(in the rows, 128 means zero)
Known rows, with every step that occurs
petu > fupipa > geton > buge > vava: [119 131 185  99 142 154 179  87 170 206  72 163  98  57 181 166 170  92
 225  99  83 252 124 144 198 126  90 117 158 147 140  75 141 160 118 131
 156]
fupipa > geton: [141 117 154  99 148 153 173 111 154 183  98 141  84 104 173 169 152  92
 180 118 102 215 111 128 144 119 111 123 130 141 112  87 143 150 127 131
 151]
vava > buge > kerig: [ 98  88 157 133 132 118 145 113 122 166 195 153 139 123 119 149 129 109
  75 208 133 135 141 136 132 144 164 119 110 125 137 129 154 110 147 118
 125]
kerig > buge > vava > zugin: [ 88 148 133 125 135 165 172 115 104 145 121 106 144 124 120 151 111 107
 114 190 169 148 159 115 182 156 142 126 114 156 162 192 137 137 145  48
 159]
fetego > buge > kerig: [159 113 181 155 125  72 132  43 122 135 154 110 143 144 137 151 108 118
  84 177 113 104 131 161 154 174 168 128 147 136 170 163 114 130 172 121
 137]
pobig > peribek > kigi > buge > vava > zugin: [141 144  98 114 107 134 148 166 143  74 178 120 155 129 106 110 121 156
 122  88 144 136 141 110  89 116 106 157  79 118 132 164 108 100  86 129
 111]
pobig > buge > geton: [146 151 162 111 150  89 114 139 109  89  85 134 124 126 120 100 100 125
  99 126 116 119 122 125 135  98  99 130 150 188  95 168 138  97 141  98
 127]
peribek > pobig > buge > vava: [129 140 104 155 176 113 151 142 135  63 127 105 156 114 124 112 102 144
 102  99 155 144 123 111 107 109 132 144 121 141 134 153 107 107 129 118
  96]
beto > buge > pobig > peribek > kigi: [157  96 126 152  76 163  88 167 120  99 106 151 126 110 121 140 124 154
 121 107 132  93 147 111 126 131 171 148 131  78 125  97 111  51 121 116
  72]
petu > fupipa > geton > buge > pobig: [112 121 185 112 127 154 157  95 157 216  58 170  73  58 190 173 173  90
 221 102  80 235 124 157 184 123  94 102 157 126 129  70 135 154 116 141
 159]
kigi > buge > kerig: [144 114 129 122 141 113 119 124 138 108 143 137 161 143 127 123 132 139
 149 159 136 104 106 127 131 136 122 111 113 123 133 147 115 127 136 145
 119]
kigi > peribek > pobig > buge > vava: [126 145  77 150 175 124 115 158 157  77 157  94 154 152 105 119 113 166
 114  72 133 123 127 118  87 113 128 143 125 125 153 142  83 124 107 153
  96]
kigi > buge > beto: [135 132 105 110 139 127 117 164 131 133 151 136 155 134 104 112 121 133
 188 166 142 118  96  88 142 141 116 129 114 104  76 120  99 159 124 141
 142]
pobig > peribek > kigi > buge > kerig: [142 133 107 117  99 107 124 159 138  78 159 135 145 143 112 102 132 164
 110  79 124  93 130 157  66 122 108 133 100 105 127 142 115  77 106 159
  93]
vava > buge > pobig: [100  97 144 145 112 142 135 129 119 171 165 148 108 121 118 166 127 107
 104 208 142 143 144 109 131 140 161 121 109 110 124 118 142 144 114 115
 143]
pobig > peribek > kigi > buge: [151 141  93 110 104 120 133 175 145  81 149 128 144 137 113  98 136 159
 125  59 126 115 124 137  61 106  90 140 100 102 115 132 124 108  94 157
 110]
kigi > buge: [158 127 104 112 147 132 134 146 149 111 125 125 155 134 131 116 139 128
 173 129 139 138  96  96 124 108  92 122 113 118 110 136 128 175 119 145
 147]
beto > buge: [164  90 132 132 130 167 115 142 136 125  96 145 149  97 140 133 136 122
 141 124 131 135 122  85 162 109 150 144 142 107 113  86 146 105 158 103
 102]
peribek > pobig: [124 113  85 125 163 124 148 145 135 109 132 122 130 119 139 119 135 125
 110  97 146 144 107 119  83  89 115 130 106 127 138  99 156 128 149 151
 112]
geton > buge: [117 130 135 100 131 134 101  96 120 141  79 130 121 102 167  78 178  96
 146  90 111 113 128 123 148  93 100 107 153 161 144 103 194 162 155 133
 142]
fetego > buge: [168 125 156 147 131  92 146  68 134 139 134 100 137 135 139 144 115 107
 109 146 114 139 120 129 148 145 141 138 146 133 147 151 128 179 153 122
 163]
peribek > kigi > buge: [152 131  75 107 133 103 132 131 157  90 123 113 137 143 119  95 136 148
 138  71 128 135  93 117  88  96  99 135 103 113 116 110 126 140  92 160
 127]
vava > buge > pobig > peribek: [ 99 104 144 148  92 152 133 162 114 158 184 154 113 122 110 164 126 120
  95 191 141 126 161 123 108 146 153 126 104  96 123 135 135 121 108 120
 130]
geton > buge > kerig: [106 118 161 108 125 113  87  71 108 138  97 142 126 110 165  83 170 106
 119 120 110  81 137 154 155 118 129  97 154 167 165 117 182 114 173 135
 115]
kigi > peribek > pobig: [120 124  62 126 166 132 114 159 157 113 159 108 134 155 121 126 139 153
 120  69 126 122 112 123  67  93 117 133 114 114 156  99 125 141 124 179
 109]
peribek > kigi > buge > geton: [153 137  87  80 130  81 117 145 140  83 120 128 129 155 102  86 125 154
 119  84 118 116  94 124  89  88  90 138 112 147 118 111 139 113  98 160
 123]
beto > buge > fetego: [156  97 139 153 121 180 120 114 119 120 108 127 141 149 132 138 121 136
 123 151 141 116 123 117 186 126 170 140 158 131 115  93 140 101 141 107
 102]
kigi > peribek: [130 132 100 112 148 139 106 129 156 138 143 122 125 159 127 136 146 135
 147  93 110 125 116 120 103 115 112 129 132 134 140 104 130 157 124 154
 132]
fupipa > geton > buge: [126 122 156  92 142 154 142 101 141 186  75 134  84  89 185 127 179  84
 181  85  90 185 125 139 160 105 101 108 151 151 130  86 165 160 133 142
 153]
beto > buge > pobig > peribek: [155  94 144 155  84 178  88 169 115 112 104 159 129 104 129 152 125 141
 134 138 136  93 151 102 145 136 170 141 138  86 121 105 114  68 137 107
  81]
kerig > buge: [ 99 142 125 122 131 148 148 128 107 162  81 117 126 134 131 131 133 108
 117 148 140 122 139 151 143 138 120 103 136 132 134 152 158 148 157  90
 158]
fupipa > petu: [133 118 154 102 143 133 174 112 147 170  87 156 100  82 163 168 148 100
 183 108 107 230 113 130 155 122  95 124 136 136  95  81 158 149 129 128
 150]

Rows
[108 139 144 123 123 148 105  68 102 137  92 112 112 154 161  82 162 111
 129 115 123  95 129 154 173 109 117 102 169 186 144 111 189 158 138 138
 140] -> geton > buge > fetego
[157 139 112 112 147 134 143 131 153  95 137 123 170 139 115 129 125 137
 182 153 150 137 107  80 149 139 112 137 114 140 136 143 115 169 109 127
 133] -> kigi > buge > vava
[123 128 145 135  83 147 109 142 109 126 116 156  95 129 138 153 130 129
 137 145 135  96 145 135 106 146 134 122 121 121 129 126 126 101 122 127
 114] -> buge > pobig > peribek
[147 130 116 135 101 145 108 173 127  99 133 140 135 142 120 136 129 149
 168 142 145  94 126 114 107 137 110 118 105  95 116 155  95 138  99 150
 125] -> kigi > buge > pobig > peribek
[119 129  88 155 171 110 100 153 147  85 161 104 147 156 112 115 116 167
  92  75 125 100 127 149  73 109 134 125 124 112 151 146  84  96 125 166
  86] -> kigi > peribek > pobig > buge > kerig
[170 138 165 147 131  93 155  52 137 124 149  97 151 140 126 154 102 118
 118 170 125 138 130 114 173 177 159 156 149 155 174 159 112 172 143 103
 151] -> fetego > buge > vava
[170 133 172 113 128  66 127  85 112 128 131 116 125 151 117 133 102 115
  84 162 104 109 121 139 148 135 129 143 157 174 150 154 145 149 164 121
 159] -> fetego > buge > geton
[113 109 148  92 135 110 140 153 113 163 171 158 121 128  96 132 122 107
  73 196 125 143 133 114 126 105 124 134 120 163 120 120 186 129 137 116
 147] -> vava > buge > geton
[112 135  98 153 169 107 132 167 117  93 137 115 145 109 113  98  96 139
 106 112 149 130 116 119 102 110 137 138 119 112  87 133  96 100 141 130
 102] -> peribek > pobig > buge > beto
[ 89 148 116 140  79 144 122 151  90 135  89 125  99 148 115 138 120 141
  97 129 142  79 165 177 106 159 139 107 126 101 144 158 121  94 118 105
 128] -> kerig > buge > pobig > peribek > kigi
[ 89 147 133 143  84 159 122 155  84 150  88 131 106 142 121 151 122 129
 113 161 147  79 168 170 124 165 136  99 132 107 140 170 127 109 137  95
 138] -> kerig > buge > pobig > peribek
[100 108 128 145  85 136 133 158 119 144 185 149 107 128 103 150 124 133
  79 162 136 125 158 131  91 139 155 132  98  93 125 123 132 106  91 130
 121] -> vava > buge > pobig > peribek > kigi
[112 116 195 106 139 138 163  82 159 214  72 173  94  60 187 162 172  93
 204 102  75 231 124 175 184 125  97  99 156 137 137  76 145 132 137 142
 147] -> petu > fupipa > geton > buge > kerig
[ 79 147 124 118 125 141 133 144  88 183 109 128 126 134 103 126 114 113
 131 185 146 102 137 144 159 169 143 112 140 118 100 137 128 132 161  86
 155] -> kerig > buge > beto
[120 142  76 165 169 131 113 148 144  83 156  87 140 185 110 116 112 172
  98  72 130 108 121 149  86 104 128 131 135 127 137 143  91 125 105 167
 103] -> kigi > peribek > pobig > buge > fetego
[135 140 108 107 100 120 137 149 136  99 136 134 120 130 125 107 138 143
 106  60 119 120 132 150  66 109 103 143 107 123 121 113 148  89 111 143
 107] -> pobig > peribek > kigi
[ 96 136 136  97 127 129  84 112 101 164 105 142 121 101 141  73 157 100
 159 129 117  94 126 116 167 126 124 115 155 149 108  90 165 146 160 130
 138] -> geton > buge > beto
[112 142  72 149 170 119  99 177 143 103 167 103 146 150  98 110 109 165
 117  81 129 108 121 122  83 114 134 138 125 103 115 129  74 119 117 161
 100] -> kigi > peribek > pobig > buge > beto
[123 148 148 143 146 112 118 136 112 119 119 127 137 108 115 106  94 123
 139 149 131 130 119 109 153 140 136 135 142 133  58 148  90 112 137  95
 129] -> pobig > buge > beto
[158 130 166 151 135 109 167  56 133 125 176  90 155 124 129 163  93 107
 105 188 141 163 141  93 186 165 165 163 121 159 174 192 105 169 141  80
 164] -> fetego > buge > vava > zugin
[125 137  72 151 174 123 109 166 156  88 151  97 145 150 115 113 121 161
 108  56 124 120 121 129  70  94 116 133 124 111 136 137  93 127 115 164
 104] -> kigi > peribek > pobig > buge
[144 135  82 111 135 117 150 119 155  80 156 106 153 135 108 110 118 147
 135 105 147 159 109  88 121 110 119 153  83 134 139 142 106 131  80 127
 125] -> peribek > kigi > buge > vava > zugin
[ 89 138 132 141 104 152 123 125  90 160  69 124 100 142 130 153 124 117
 122 176 149  94 150 155 146 163 145  95 137 118 143 154 131 132 141  90
 150] -> kerig > buge > pobig
[107 126 144 120 107 139  76  91 103 142  71 139  96 110 166  99 166 103
 150 118 120  87 139 127 155 118 125  99 153 150 150 107 168 144 140 134
 132] -> geton > buge > pobig
[160 128 167 168  86 104 121  96 112 126 145 113 117 143 132 163 105 129
 104 161 120  94 150 148 130 174 157 135 142 110 155 171  95 141 133 125
 143] -> fetego > buge > pobig > peribek
[123 130 124 132  76 129 108 137 117 108 117 146  89 137 129 137 128 146
 118 109 129  94 143 145  84 139 137 130 113 113 133 115 119  81 100 139
 101] -> buge > pobig > peribek > kigi
[147 130 157 145 126  86 131  83 115 162 164 109 138 135 115 140  96 113
 122 186 120 118 119 124 166 178 167 147 149 121 113 139  99 163 157 119
 160] -> fetego > buge > beto
[ 88 106 134 122 130 132 144 149 116 194 202 151 134 114  92 139 116 105
 112 218 141 150 131  98 143 149 161 138 111 108  81 101 139 144 135 113
 149] -> vava > buge > beto
[136 144  92 109 100 117 121 185 133  95 164 134 144 136  95  93 124 161
 134  82 128 101 124 131  74 125 106 145 100  95  94 124 104  97  96 155
 107] -> pobig > peribek > kigi > buge > beto
[136 151 153 168 146 132 140  91 114  93 105 101 128 161 136 114  99 135
 108 138 136 128 124 151 157 125 130 123 158 171  94 172 113 123 116 105
 132] -> pobig > buge > fetego
